Every row comes from one small tree of marks. The marks that hang from a mark follow it in brackets, in alphabetical order. Every link used is in the known rows. Which tree was each row made from?
Known rows:
naku{muma{kesopep}}: [-4.0,16.8,5.2,16.2,15.9,6.4,-6.1,4.9,-4.5,-9.0,-6.0,-3.3,0.8,-11.3,10.4,32.7,-11.9,-5.5,-0.2,2.4,-4.9,1.0,-0.6,1.8]
noniv{mesera}: [8.3,8.2,4.8,24.3,14.1,5.2,-3.7,2.9,-4.7,-3.6,-8.9,-3.1,0.6,-14.3,4.7,-5.9,-13.6,-5.2,-1.1,-10.9,-3.3,1.5,-6.2,1.8]
fiso{muma{kesopep{mesera naku}}}: [-10.9,16.8,4.8,62.3,25.9,10.4,-5.8,3.9,-3.4,-6.1,-2.0,-7.1,4.3,-8.0,3.2,12.9,-14.3,-11.0,-1.5,0.8,-7.6,2.6,-5.1,1.3]
muma{kesopep{mesera naku}}: [-7.5,14.0,1.0,46.8,25.4,7.6,-11.8,5.0,-3.3,-6.4,-3.2,-5.1,2.2,-7.7,1.7,9.3,-14.0,-11.5,-2.9,2.9,-6.3,0.5,-4.4,2.9]
fiso{kesopep{muma}}: [-6.4,19.4,13.8,31.6,14.5,9.6,2.7,3.9,-4.0,-2.8,-6.1,-2.4,2.5,-12.6,9.7,18.7,-14.3,-10.0,1.3,-0.2,-3.5,4.0,-0.5,2.2]
kesopep{mesera}: [-3.6,6.2,-5.2,28.2,20.6,6.0,-5.8,1.6,-3.5,-4.2,-6.6,-8.4,2.3,-9.5,4.6,-2.9,-14.6,-11.2,-1.5,-10.4,-4.3,-2.0,-3.6,4.1]
kesopep{mesera naku}: [-6.8,8.1,-0.2,43.3,20.9,6.1,-10.7,1.7,-4.3,-5.4,-5.3,-7.1,2.5,-8.6,1.7,-2.1,-15.7,-13.7,-2.3,-8.0,-5.6,-1.9,-6.7,1.4]
noniv{mesera naku}: [9.6,9.2,6.0,26.1,10.3,4.8,-3.1,1.7,-4.2,-3.0,-5.7,-0.4,0.8,-17.4,4.6,-10.5,-15.5,-5.7,-3.4,-10.7,-1.2,0.1,-4.2,6.6]
kesopep{mesera{noniv} muma{fiso} naku}: [-12.3,26.0,-6.7,37.6,17.6,7.7,-14.9,3.8,-3.9,-4.9,-0.5,-2.3,1.9,-10.6,9.4,19.5,-19.9,-4.1,-0.8,4.8,-3.7,2.0,-12.0,5.4]
noniv{mesera{kesopep} naku}: [10.1,7.5,2.4,35.0,14.6,5.5,-6.8,6.6,-4.6,-3.5,-7.3,1.9,-1.0,-15.5,3.7,-5.2,-17.3,-9.2,-3.9,-9.1,-4.1,-0.2,-3.4,6.5]
noniv{mesera naku{kesopep}}: [10.7,10.9,5.0,28.8,9.2,3.7,-8.6,-0.6,-4.8,-7.8,-6.4,1.9,1.0,-17.0,6.8,6.0,-14.3,-5.0,-2.8,-9.1,-0.4,-1.0,-2.9,5.9]
mesera{kesopep noniv{naku}}: [-1.6,9.6,-4.8,14.7,10.5,3.2,-5.5,5.4,-4.2,-3.2,-2.9,3.2,-0.6,-14.5,4.1,12.7,-19.8,-9.3,-3.1,-2.0,-5.9,-1.3,-3.4,6.3]
noniv{mesera{kesopep{fiso naku}}}: [8.4,22.2,9.6,44.7,16.5,6.9,-14.6,11.0,-6.6,-2.8,-9.0,0.3,-2.4,-11.5,3.6,6.1,-17.5,-4.9,-3.3,-9.1,-5.7,2.4,-9.5,-0.9]
muma{fiso}: [-5.6,22.1,4.2,6.7,10.4,7.3,-4.3,6.3,-4.2,-3.0,-6.1,-6.9,1.9,-12.5,9.6,5.4,-13.9,-3.2,-1.7,-11.4,-4.1,-0.4,-5.0,5.1]
muma{kesopep{mesera}}: [-3.8,12.6,-4.5,31.2,25.4,7.8,-6.5,4.7,-2.6,-5.2,-4.4,-6.3,1.7,-8.7,4.8,8.6,-13.0,-9.2,-2.0,0.2,-4.9,0.6,-0.9,5.8]
kesopep{fiso mesera muma}: [-3.0,25.5,0.0,27.9,20.5,9.6,-9.1,5.0,-3.9,-2.2,-5.6,-6.6,1.7,-8.3,11.3,11.6,-15.1,-6.2,-0.6,-1.9,0.7,1.3,-3.9,4.7]
muma{naku}: [-5.0,10.4,2.4,25.8,9.8,5.7,-5.4,1.7,-5.6,-4.9,-5.5,-4.9,3.7,-12.2,3.2,4.6,-13.6,-10.5,-0.3,-7.6,-6.3,1.1,-8.5,-0.4]
kesopep{fiso mesera naku}: [-4.1,23.1,4.0,39.6,18.9,7.4,-13.0,4.8,-5.0,-3.1,-5.7,-7.9,1.6,-8.3,4.1,3.2,-16.8,-8.4,-3.3,-9.5,-3.7,-0.9,-7.9,1.9]
kesopep{fiso}: [-0.2,23.8,9.3,5.4,10.8,6.6,-3.8,6.1,-5.1,-1.2,-7.3,-6.1,0.7,-11.3,8.0,8.3,-13.7,-4.2,-1.8,-10.3,-2.0,0.6,-3.5,2.2]
mesera{kesopep noniv}: [-3.9,7.7,-6.7,12.9,14.5,3.4,-6.4,6.5,-4.7,-3.6,-6.3,1.0,-0.9,-11.8,4.3,17.7,-18.4,-8.4,-0.7,-2.4,-7.9,0.3,-5.5,1.6]
fiso{kesopep{mesera{noniv} muma{naku}}}: [-7.8,20.0,-4.4,57.4,17.2,7.7,-5.7,-0.6,-4.2,-4.7,-1.2,-2.8,3.0,-12.5,6.3,26.2,-19.7,-9.2,1.6,4.4,-6.2,5.7,-12.2,2.7]
fiso{kesopep{mesera{noniv}}}: [-4.7,15.0,-3.5,38.7,18.8,4.9,-0.9,0.3,-3.1,-3.0,-4.1,-5.4,1.1,-13.1,4.3,15.5,-19.4,-8.0,-0.6,-6.9,-7.1,2.1,-6.9,4.9]

Which tree is each row?
[-6.6,25.1,-4.7,28.3,23.3,9.7,-9.0,8.0,-2.4,-4.7,-3.3,-9.6,1.5,-9.0,8.7,11.3,-13.6,-3.1,-2.7,-2.3,-4.8,1.0,-4.0,9.3] => muma{fiso kesopep{mesera}}
[-9.9,29.1,8.4,25.3,15.0,9.1,-10.5,9.6,-4.3,-5.2,-2.7,-3.5,1.8,-10.7,6.4,16.9,-13.2,-3.8,-3.2,0.8,-6.2,2.1,-5.3,3.8] => muma{fiso kesopep{naku}}
[-1.8,9.5,-10.1,22.7,14.5,3.0,-5.4,-1.1,-3.0,-3.4,-1.0,-2.3,1.9,-14.3,4.1,2.6,-19.6,-8.5,-3.3,-5.0,-2.8,-2.3,-5.6,9.6] => kesopep{mesera{noniv{naku}}}
[-2.9,31.0,7.8,24.2,12.9,8.7,-8.6,7.7,-5.4,-3.5,-3.4,-4.5,2.1,-10.9,6.0,22.5,-12.8,-3.3,-2.0,1.5,-4.6,4.7,-7.8,1.5] => muma{kesopep{fiso} naku}
[9.2,11.1,2.5,37.5,12.8,4.7,-9.3,5.7,-5.4,-8.0,-8.1,2.1,-1.4,-15.9,8.7,13.2,-17.9,-7.2,-2.7,-8.7,-4.2,-1.0,-3.6,5.1] => noniv{mesera{kesopep} naku{muma}}
[1.3,27.8,-0.4,31.9,12.8,4.9,-15.5,0.2,-5.3,-10.6,-5.5,-3.7,1.0,-12.5,14.1,33.5,-16.8,-4.1,-3.0,-9.7,1.0,-3.8,-1.8,7.2] => noniv{naku{kesopep{fiso mesera} muma}}
[-4.4,27.6,13.4,25.2,9.8,5.8,-11.9,5.2,-7.1,-7.0,-7.0,-3.7,0.5,-11.4,9.6,27.1,-15.7,-4.6,-1.4,-8.0,-3.4,-0.4,-7.0,-2.7] => kesopep{fiso naku{muma}}
[0.7,24.8,-6.4,19.0,12.2,4.4,-7.5,1.9,-3.6,-0.8,-0.9,-3.8,0.6,-14.0,7.1,8.9,-20.4,-3.3,-4.3,-6.4,-0.8,-1.3,-7.1,9.8] => kesopep{fiso mesera{noniv{naku}}}
[-7.6,13.1,-7.1,40.6,17.3,2.4,-14.8,-1.2,-5.3,-9.6,-3.7,-3.0,0.7,-11.3,6.2,25.9,-20.0,-8.6,-0.7,-3.3,-6.5,-1.8,-11.2,0.2] => kesopep{mesera{noniv} naku{muma}}
[-9.1,11.1,0.6,47.4,22.6,8.7,-11.9,2.4,-4.0,-5.8,-4.1,-4.3,3.1,-8.0,5.4,4.8,-15.5,-14.0,-0.5,2.2,-3.1,0.3,-5.6,1.4] => kesopep{mesera muma naku}
[-9.9,18.7,7.8,64.5,22.8,10.0,-6.6,2.7,-3.6,-4.8,-4.1,-4.9,3.0,-9.7,5.3,14.2,-16.8,-14.5,0.0,0.0,-5.0,3.0,-4.4,1.7] => fiso{kesopep{mesera muma naku}}
[-4.4,11.7,-5.4,35.3,21.7,7.3,-12.4,-0.3,-3.8,-9.2,-6.2,-3.1,3.0,-9.2,10.6,22.1,-13.3,-10.1,1.0,1.1,-0.5,-0.6,-1.1,3.3] => naku{kesopep{mesera muma}}
[-5.8,28.4,10.9,37.4,8.8,10.0,-1.2,3.7,-6.4,-2.2,-4.7,-8.3,4.9,-12.0,7.5,14.8,-14.3,-4.6,-0.3,-11.2,-5.4,3.9,-10.5,-1.7] => kesopep{fiso{muma{naku}}}
[-5.6,30.7,-2.8,31.9,18.0,8.7,-11.2,6.0,-2.8,-8.8,-1.2,-5.9,1.3,-12.6,13.4,24.8,-16.1,-2.2,-4.1,-1.2,-2.8,-1.1,-2.2,12.8] => noniv{naku{muma{fiso kesopep{mesera}}}}
[-9.6,25.0,3.3,34.9,13.8,7.0,-15.9,10.6,-6.3,-9.1,-7.2,-2.8,-0.4,-10.3,10.2,28.9,-17.3,-6.7,-1.9,-7.6,-8.5,-1.0,-7.0,0.2] => mesera{kesopep{naku{muma{fiso}}}}
[-6.9,8.2,-6.9,37.4,17.8,3.2,-11.3,0.1,-4.2,-5.1,-2.9,-3.0,1.8,-10.8,1.2,7.3,-19.3,-9.6,-1.7,-3.3,-6.4,-0.9,-10.6,1.6] => kesopep{mesera{noniv} naku}
[-7.9,23.5,0.6,20.2,16.5,10.7,-8.7,12.1,-4.5,-3.8,-6.1,-1.5,0.6,-9.6,12.5,19.1,-15.3,-6.1,-0.2,-0.5,-4.4,1.7,-2.5,4.7] => mesera{kesopep{muma{fiso}}}
[-2.5,14.5,-1.2,8.3,4.7,1.9,-4.8,-0.6,-4.9,-7.1,-2.6,1.0,0.4,-17.3,9.9,25.5,-18.7,-4.7,-1.5,-2.8,-2.8,-1.9,-4.9,5.5] => mesera{noniv{naku{muma}}}
[-0.7,24.8,-4.0,41.3,15.1,6.3,-16.6,0.7,-6.1,-8.3,-6.1,-7.2,3.2,-9.4,7.2,22.5,-15.0,-5.8,-1.5,-9.6,-3.0,0.1,-9.5,1.5] => muma{naku{kesopep{fiso mesera}}}
[-5.8,26.7,1.3,54.7,16.2,10.7,-5.4,2.0,-5.3,-2.7,-4.1,-11.8,5.0,-9.7,6.9,10.4,-16.0,-6.5,-1.0,-12.7,-5.4,2.7,-11.6,0.8] => kesopep{fiso{muma{naku}} mesera}
[-11.4,25.7,-1.8,29.0,13.7,7.6,-14.9,10.4,-5.1,-4.6,-2.7,2.9,0.2,-11.1,9.1,29.3,-20.0,-4.9,-0.7,7.3,-6.6,2.9,-10.1,2.2] => mesera{kesopep{muma{fiso} naku} noniv}
[-6.3,12.3,-7.2,32.2,13.3,6.0,-11.4,5.4,-5.9,-5.4,-3.4,3.0,1.3,-11.4,5.9,28.1,-18.7,-9.6,1.4,8.8,-7.2,4.2,-10.6,-0.7] => mesera{kesopep{muma{naku}} noniv}
[-7.0,15.2,7.9,61.3,21.6,7.4,-5.2,2.4,-3.9,-4.6,-5.3,-7.6,2.5,-9.8,1.7,4.6,-17.2,-13.9,-1.7,-9.7,-7.8,0.7,-5.6,1.6] => fiso{kesopep{mesera naku}}
[-6.9,32.4,12.0,27.1,9.4,8.3,-1.9,5.9,-4.9,-6.9,-6.9,-7.3,0.9,-14.1,14.4,31.9,-15.8,-2.2,-0.1,-12.8,-6.2,1.9,-4.2,4.1] => naku{muma{fiso{kesopep}}}
[-0.7,14.7,4.2,18.3,6.8,3.1,-9.6,-1.4,-5.5,-12.2,-6.1,0.4,1.8,-15.2,12.2,32.0,-14.1,-7.1,-1.3,-7.5,-1.2,-3.7,0.9,4.0] => noniv{naku{kesopep muma}}
